Every row comes from one small tree of marks. The marks that hang from a mark follow it in brackets, in alphabetical order. Every link used is in the known rows. Which tree was each row made from?
Known rows:
duzopif[duta[kuvo nolo]]: [-2.36 -0.85 -0.71 -0.84  0.08  0.44 -0.22  1.48 -0.31 -0.02  0.86  0.53
 -0.15  0.74 -0.16 -0.14 -2.30 -1.15  0.47  0.30 -0.54  0.49  0.02  0.31
  0.87]
nolo[duta[duzopif nugefo]]: [ 1.10  1.10  0.41  1.05 -0.62  0.07  0.50 -0.93 -0.17  0.26  0.01  0.29
  0.24 -3.42 -0.80  0.49 -0.94 -0.54  0.30  0.46 -0.06 -0.10 -0.84 -0.80
 -0.49]
zusot[duta]: [ 0.49 -1.46  0.02  0.15  0.13  1.11 -0.58 -1.71 -0.53  0.33 -0.18 -0.53
  2.33  3.72 -0.71 -0.93  0.97 -0.86  0.06  0.03 -0.26  0.54 -1.93 -1.26
  0.60]
nolo[boni duta[kuvo nugefo]]: [ 1.49  1.39  0.50  1.18 -1.16  1.06  1.18 -1.07  1.39  0.22  1.55  1.87
  0.70 -4.44  0.22 -0.31  0.28 -0.77  0.09  0.01  0.05 -0.69  0.12 -1.44
 -0.88]
nolo[boni duta]: [ 1.48  1.22  0.42  1.42 -0.54  1.03  1.71 -2.49  1.54 -0.26  0.81  0.80
  1.66 -1.58  0.95  0.21 -1.94 -2.21  1.22  0.09  0.00 -1.19 -1.57 -2.46
 -0.90]
duzopif[duta[kuvo nugefo]]: [-1.23  0.33 -0.53 -0.18 -0.09  0.25  0.05  1.28  0.02  0.34  0.99  0.19
  0.39 -0.95 -0.46 -1.56 -0.10  0.02  0.08  0.23 -0.45  0.40 -0.16  0.09
  0.24]
nugefo[boni duta[kuvo nolo]]: [-0.60 -0.29  0.24 -0.34  1.19 -0.41  0.14 -0.24  0.23  0.21 -1.30 -0.37
  0.17  4.70  0.90  1.36 -1.21 -0.93  0.34  0.11  0.40 -0.04  1.21 -1.18
  0.69]
duzopif[duta[nolo]]: [-2.20 -0.43 -0.65 -0.58  0.10  0.19 -0.10  0.64 -0.36 -0.19  0.26 -0.38
  0.34  2.39  0.11 -0.22 -2.85 -1.51  1.06  0.12 -0.53  0.20 -1.09 -0.32
  0.70]
boni[nolo[duta[duzopif nugefo]]]: [ 2.19  0.77  0.26 -0.54 -0.11 -0.39 -0.23 -0.48 -0.44 -0.13  0.25 -0.48
 -0.16  1.76 -0.69 -1.29 -0.84  1.67 -0.33  0.58 -0.89 -1.54 -1.76 -0.28
 -0.39]
kuvo[duta]: [ 1.16 -0.56 -0.41  0.61  0.62  1.16  0.57 -1.57 -0.33 -1.13 -0.31 -1.11
  0.62  5.18  1.37 -1.37 -1.63 -2.72  1.26 -0.04  0.53 -0.49 -1.09  0.47
  1.98]
nugefo[boni]: [ 1.13  0.42  0.06  0.65  1.58 -0.34  0.81 -0.77  0.71 -0.22 -1.13 -1.55
  1.94  2.85  0.82 -0.77  0.00 -0.49  0.41 -0.51  0.06 -0.33 -1.42 -1.52
 -0.06]
boni[nolo[duta[duzopif kuvo nugefo]]]: [ 2.03  0.47  0.19 -0.72 -0.14 -0.19 -0.26  0.15 -0.40 -0.02  0.67  0.10
 -0.54  0.66 -0.93 -1.28 -0.50  2.09 -0.73  0.68 -0.87 -1.31 -0.95  0.14
 -0.26]
kuvo[duta[duzopif nugefo[boni[nolo]]]]: [ 0.72  0.29 -0.42 -0.08  0.40  0.00  0.28  0.30 -0.35 -0.63 -1.28 -1.28
 -0.47  2.03  1.48 -0.89  0.57 -0.62  0.60 -0.46  0.47 -0.83 -0.09  1.54
  0.40]
kuvo[duta[duzopif nolo nugefo]]: [-0.49 -0.45 -0.38 -0.06 -0.53  0.25 -0.51  0.31 -1.16 -0.82 -0.62 -0.54
 -1.75  0.99  0.81  0.06 -0.35 -1.22  0.60 -0.45  0.73  0.10  0.57  2.30
  1.36]
duta[duzopif kuvo nolo]: [-1.69 -1.29 -0.22 -0.52 -0.13 -0.62 -0.80  1.14 -0.52 -0.34  0.64  0.59
 -1.99 -3.18 -0.98  1.77 -0.62  1.09 -0.77  0.17  0.12  1.34  1.40  1.95
  0.24]
zusot[duta[nugefo[boni]]]: [ 0.59 -0.68  0.15  0.07 -0.03  0.64 -0.71 -0.63 -0.57  0.84 -0.77 -0.60
  2.18  2.32 -0.60 -1.41  3.16  0.01 -0.41 -0.55 -0.12  0.44 -1.21 -1.14
  0.00]
boni[nolo[duta]]: [ 2.70  0.32  0.22 -0.52  0.34  0.32  0.06 -1.23 -0.33 -0.36  0.44 -0.62
  0.62  4.71 -0.44 -1.79 -2.05  0.55  0.04  0.70 -1.06 -1.78 -2.36 -1.13
  0.36]
nugefo[boni duta[kuvo]]: [ 0.43  0.33  0.25  0.31  1.62 -0.42  0.88 -0.97  0.79  0.26 -1.27 -0.78
  1.24  4.62  1.03  0.58 -0.75 -0.99  0.48  0.36  0.42 -0.33  0.54 -1.86
  0.21]
nolo[duta[kuvo]]: [ 1.71  0.03  0.25  0.83  0.03  1.25  0.79 -1.26  0.08  0.00  0.87  0.98
  0.93 -0.71 -0.74 -0.10 -2.14 -1.63  0.20  0.89 -0.14 -0.11 -0.63 -1.36
  0.73]
kuvo[duta[nugefo]]: [ 1.32  0.11 -0.25  0.59  0.02  0.95  0.12 -0.98 -0.70 -0.83 -0.20 -0.97
  0.02  3.63  0.88 -1.97  0.02 -1.68  0.74 -0.30  0.64 -0.39 -0.52  0.88
  1.86]
boni[nolo[duta[duzopif kuvo]]]: [ 1.96  0.06  0.08 -0.74  0.29  0.01  0.04 -0.31 -0.16 -0.26  0.61 -0.02
 -0.17  1.72 -0.59 -0.77 -1.60  1.18 -0.36  0.90 -0.95 -1.35 -1.29 -0.18
 -0.18]
nugefo[boni duta[duzopif kuvo]]: [-0.59  0.35  0.16  0.25  1.55 -1.06  1.00 -0.49  0.95  0.31 -1.72 -0.80
  0.56  1.78  1.07  1.86 -0.62 -0.47  0.45  0.41  0.41 -0.10  0.94 -1.09
 -0.70]

Write each row's tree:
[ 0.19 -0.10 -0.20  0.16 -0.75  0.88 -0.21 -0.40 -0.48 -0.96  0.07 -0.20
 -0.97  2.86  1.38 -1.05 -0.03 -1.78  0.82 -0.80  0.70 -0.44  0.31  1.30
  1.59]
kuvo[duta[nolo[boni] nugefo]]
[ 0.48 -1.26  0.10 -0.09 -0.49  1.14 -1.14 -0.36 -0.79  0.77  0.55  0.44
  1.27  0.63 -1.51 -1.51  3.11  0.61 -1.06 -0.03 -0.11  1.02 -0.23 -0.23
  0.58]
zusot[duta[kuvo nugefo]]
[-0.13  0.44  0.05  0.42 -0.34 -0.92 -0.45  0.89 -0.05  0.18  0.79  0.16
 -1.15 -5.48 -1.40 -0.17  2.47  2.59 -1.34  0.07  0.21  1.15  1.18  1.59
 -0.57]
duta[duzopif kuvo nugefo]
[-1.38 -1.05  0.09 -0.36 -1.25  0.15 -1.25 -0.09 -0.56  0.56 -0.17  0.36
  0.18 -1.57 -0.56  0.64  2.62  0.65 -0.42 -0.66  0.03  0.85 -0.16  0.31
 -0.80]
zusot[duta[duzopif nolo[boni] nugefo]]
[ 0.06  0.41  0.30 -0.19 -0.18 -0.62 -1.04  0.92 -0.85  0.09 -0.46 -0.63
 -0.55  0.94 -0.43 -0.75  1.44  1.12 -0.54 -0.99  0.05  0.37  0.21  0.20
  0.52]
duta[nolo nugefo[boni]]
[-1.26  0.22  0.18 -0.12 -0.92 -1.40 -1.35  0.86 -1.07 -0.09  0.01 -0.48
 -2.05 -3.11 -1.22  0.78  1.01  1.86 -0.71 -0.54  0.16  1.05  0.55  1.69
 -0.26]
duta[duzopif nolo nugefo]
[-0.65 -2.45 -0.09 -0.79 -0.34  1.35 -1.36 -0.13 -1.10  0.40  0.47  0.71
  0.74  2.31 -1.13 -0.12  1.01 -0.43 -0.65 -0.01 -0.21  1.17 -0.10  0.03
  1.21]
zusot[duta[kuvo nolo]]
[-2.23 -0.07 -0.60 -0.97 -0.09  0.02 -0.36  2.64 -0.23  0.43  0.26  0.52
 -0.34 -0.76 -0.01 -0.55 -0.19 -0.16  0.05 -0.28 -0.43  0.43  0.77  0.44
  0.27]
duzopif[duta[kuvo nolo nugefo[boni]]]
[ 1.09  0.64  0.17  0.35  0.39 -0.18 -0.12  0.89  0.11  0.35  0.29 -0.04
  0.34 -1.44 -0.66 -1.69  2.95  1.73 -1.22 -0.44  0.14  0.51  0.83  0.16
  0.15]
duta[kuvo nugefo[boni]]
[-1.55 -0.22  0.12 -0.43  1.09 -1.10  0.22  0.29  0.33  0.26 -1.64 -0.37
 -0.39  1.93  0.96  2.65 -1.12 -0.49  0.37  0.19  0.47  0.23  1.67 -0.47
 -0.23]
nugefo[boni duta[duzopif kuvo nolo]]
[-1.43 -0.60  0.21 -0.20  0.20 -0.72 -0.36 -0.78 -0.31 -0.08 -0.19 -0.12
 -1.35  1.79 -0.29  2.16 -2.01 -0.22  0.20  0.76  0.40  0.62  1.21  0.12
  0.56]
nugefo[duta[duzopif kuvo nolo]]
[ 1.67  0.25 -0.30 -0.07  0.46  0.60  0.20 -0.21 -0.45 -0.71 -0.84 -1.25
  0.20  4.87  1.47 -2.14  0.49 -1.02  0.61 -0.53  0.35 -1.09 -0.54  0.80
  1.31]
kuvo[duta[nugefo[boni[nolo]]]]
[-0.76 -0.09 -0.35  0.10 -0.83  0.25 -0.11  0.14 -0.32 -0.89 -0.35 -0.25
 -1.60 -0.01  1.42  0.23 -0.06 -1.24  0.80 -0.77  0.79 -0.20  0.70  2.11
  0.58]
kuvo[duta[duzopif nolo[boni] nugefo]]
[-1.57 -0.16 -0.02 -0.66 -0.38 -1.22 -1.05  2.81 -0.53  0.37 -0.22  0.51
 -2.15 -5.30 -0.77  1.23  2.36  2.46 -1.40 -0.62  0.25  1.22  2.42  2.16
 -0.58]
duta[duzopif kuvo nolo nugefo[boni]]
[-1.76  0.14  0.06 -0.24 -1.39 -0.93 -0.88  1.75  0.18  0.05  1.19  1.17
 -2.55 -6.93 -0.65  1.11  2.27  2.47 -1.30 -0.62  0.32  1.09  2.30  2.24
 -1.03]
duta[duzopif kuvo nolo[boni] nugefo]
[-1.62 -0.25  0.23  0.02 -0.05 -0.72  0.03 -1.04  0.47 -0.13  0.00  0.22
 -1.19  0.72  0.39  2.36 -1.63 -0.21  0.40  0.53  0.46  0.26  1.38 -0.10
 -0.17]
nugefo[duta[duzopif kuvo nolo[boni]]]
[ 2.21  0.60  0.10 -0.35  1.34 -0.13  0.71 -0.32  0.42 -0.11 -1.07 -1.04
  1.63  4.29  0.79 -1.16 -0.82  0.09  0.29 -0.14 -0.66 -1.61 -1.83 -1.65
 -0.38]
nugefo[boni[nolo[duta]]]
[-2.36  0.12 -0.53 -0.65 -0.85  0.18 -0.24  1.88  0.18  0.23  1.17  0.94
 -0.49 -1.85  0.06 -0.64 -0.19 -0.12  0.16 -0.28 -0.37  0.31  0.68  0.51
 -0.07]
duzopif[duta[kuvo nolo[boni] nugefo]]
[ 1.66  0.41 -0.01 -0.51  1.29 -0.34  0.69  0.34  0.55 -0.02 -1.02 -0.63
  1.04  2.14  0.69 -0.45 -0.50  0.55 -0.01  0.04 -0.60 -1.34 -1.10 -0.96
 -0.74]
nugefo[boni[nolo[duta[duzopif kuvo]]]]
[ 1.27  0.25 -0.28  0.51  0.42  0.78  0.45 -0.40 -0.34 -0.69 -0.95 -1.14
  0.47  3.75  1.46 -1.73  0.42 -1.81  0.79 -0.58  0.68 -0.62 -0.33  0.60
  1.41]
kuvo[duta[nugefo[boni]]]
[ 0.47  0.79  0.17  1.10 -0.63  0.67  1.76 -1.14  1.88 -0.06  1.03  1.67
  0.57 -5.76  0.70  1.54 -1.36 -1.34  0.60  0.36  0.08 -0.53 -0.07 -1.05
 -1.69]
nolo[boni duta[duzopif kuvo]]
[-0.69 -0.78  0.01 -0.18 -0.41  0.39 -0.36  0.09  0.41 -0.50  1.58  0.98
 -0.89 -0.81 -0.01  0.22 -0.20  0.28 -0.49 -0.33  0.14  0.49  0.96  0.57
  0.54]
duta[kuvo nolo[boni]]
[-0.34  0.71  0.23  0.50  1.57 -1.29  1.03 -1.30  0.85  0.16 -2.34 -1.64
  1.07  3.37  1.38  1.79 -1.19 -0.93  1.05  0.22  0.42 -0.40 -0.20 -1.68
 -0.85]
nugefo[boni duta[duzopif]]
[ 2.71  0.50  0.27 -0.71 -0.08  0.30 -0.32 -0.25 -0.52 -0.10  1.00  0.19
 -0.12  2.51 -0.99 -2.17 -0.47  1.70 -0.74  0.64 -0.93 -1.45 -1.19 -0.39
  0.34]
boni[nolo[duta[kuvo nugefo]]]
[-1.32 -1.80 -0.04 -0.79 -1.02  0.44 -1.69  0.99 -1.27  0.79  0.16  0.80
 -0.39 -1.97 -1.55  0.51  2.86  1.12 -1.15 -0.16 -0.10  1.55  0.82  1.18
  0.12]
zusot[duta[duzopif kuvo nolo nugefo]]
[-2.33 -0.07 -0.61 -0.42 -0.21  0.15  0.30  0.46  0.46 -0.26  0.53 -0.03
  0.49  1.22  0.86 -0.09 -2.46 -1.61  1.28 -0.15 -0.45 -0.19 -0.99 -0.48
  0.01]
duzopif[duta[nolo[boni]]]
[-0.47 -1.23 -0.02 -0.17 -0.54  0.48 -0.99  0.16 -0.66  0.84  0.13  0.41
  0.68 -2.17 -1.43 -0.19  3.32  1.14 -1.07  0.02 -0.02  1.28  0.16  0.56
 -0.32]
zusot[duta[duzopif kuvo nugefo]]
[-1.31  0.19  0.24 -0.15  1.14 -1.36  0.34 -0.50  0.29  0.08 -2.24 -1.23
  0.01  3.56  1.24  2.58 -1.62 -0.91  0.95  0.00  0.42 -0.13  0.50 -1.07
 -0.42]
nugefo[boni duta[duzopif nolo]]
[-0.64 -1.84 -0.20 -0.20  0.02  0.72 -0.53 -0.46 -0.36  0.52  0.01  0.24
  1.18 -0.64 -0.95  0.45  1.57  0.05 -0.55  0.32 -0.13  1.13 -0.40  0.12
 -0.14]
zusot[duta[duzopif kuvo]]
[-1.48 -0.43  0.04 -0.49 -0.97 -0.96 -1.45  2.03 -0.98  0.13  0.83  0.78
 -2.76 -5.35 -1.61  0.92  1.85  2.61 -1.48 -0.23  0.18  1.53  2.16  2.59
 -0.02]
duta[duzopif kuvo nolo nugefo]
[ 0.38  0.63 -0.05 -0.51  0.36 -1.35 -0.33  2.01  0.19  0.35 -0.19 -0.20
 -1.02 -3.92 -0.59 -0.51  3.14  3.50 -1.57 -0.25 -0.14  0.10  1.09  1.50
 -1.34]
duta[duzopif kuvo nugefo[boni[nolo]]]
[ 1.73  0.80  0.38  0.77 -0.10  0.81  0.63 -0.07  0.08  0.47  0.33  0.99
  0.76 -2.13 -0.55 -0.52 -0.07 -0.76 -0.19  0.33 -0.04 -0.19  0.07 -1.19
  0.16]
nolo[duta[kuvo nugefo[boni]]]
[-0.56 -0.04  0.21  0.43  0.66 -0.74  0.38 -1.59  0.27  0.00 -0.23 -0.53
 -0.21  1.60 -0.09  1.50 -1.51 -0.27  0.31  1.00  0.41  0.36  0.57 -0.56
  0.12]
nugefo[duta[duzopif kuvo]]
[ 1.79  0.62  0.05 -0.36  1.27 -0.44  0.72 -0.06  0.51 -0.08 -1.24 -1.05
  1.33  2.91  0.80 -0.56 -0.75  0.28  0.25 -0.05 -0.63 -1.52 -1.65 -1.26
 -0.82]
nugefo[boni[nolo[duta[duzopif]]]]
[ 0.53  1.46  0.36  1.12 -1.20  0.39  1.26 -0.56  1.52  0.27  1.12  1.81
 -0.03 -7.31  0.25  0.92  0.34 -0.27  0.09  0.09  0.15 -0.43  0.48 -0.66
 -1.84]
nolo[boni duta[duzopif kuvo nugefo]]
[-2.50 -0.48 -0.70 -0.65 -0.23  0.43  0.21  1.29  0.51 -0.11  1.11  0.91
 -0.04 -0.33  0.54  0.04 -1.98 -1.14  0.66  0.05 -0.41  0.21  0.13  0.07
  0.09]
duzopif[duta[kuvo nolo[boni]]]
[ 0.78  0.02  0.13  0.76  0.00  0.58  0.91 -0.67  0.23  0.06  0.51  0.99
  0.27 -3.50 -0.71  1.18 -2.06 -1.20  0.24  0.99 -0.05  0.13 -0.25 -0.56
 -0.23]
nolo[duta[duzopif kuvo]]
[ 0.12  1.25  0.13  0.62  0.36 -1.57  0.10  0.52  0.19  0.23 -1.12 -1.34
  0.10 -3.24 -0.13 -0.01  2.29  1.73 -0.44 -0.62  0.22  0.39 -0.20  0.37
 -1.50]
duta[duzopif nugefo[boni]]
[-1.50  0.73  0.22  0.14 -1.35 -1.34 -0.74  0.51  0.07 -0.19  0.32 -0.05
 -1.93 -4.71 -0.24  1.03  1.53  1.84 -0.38 -0.92  0.29  0.56  0.69  1.42
 -1.24]
duta[duzopif nolo[boni] nugefo]
[ 1.37  0.76  0.32  1.18 -0.55  1.29  1.66 -1.66  1.74 -0.12  1.43  1.70
  1.19 -3.07  0.66  0.24 -1.48 -1.82  0.62  0.35 -0.01 -0.79 -0.41 -1.80
 -0.74]
nolo[boni duta[kuvo]]
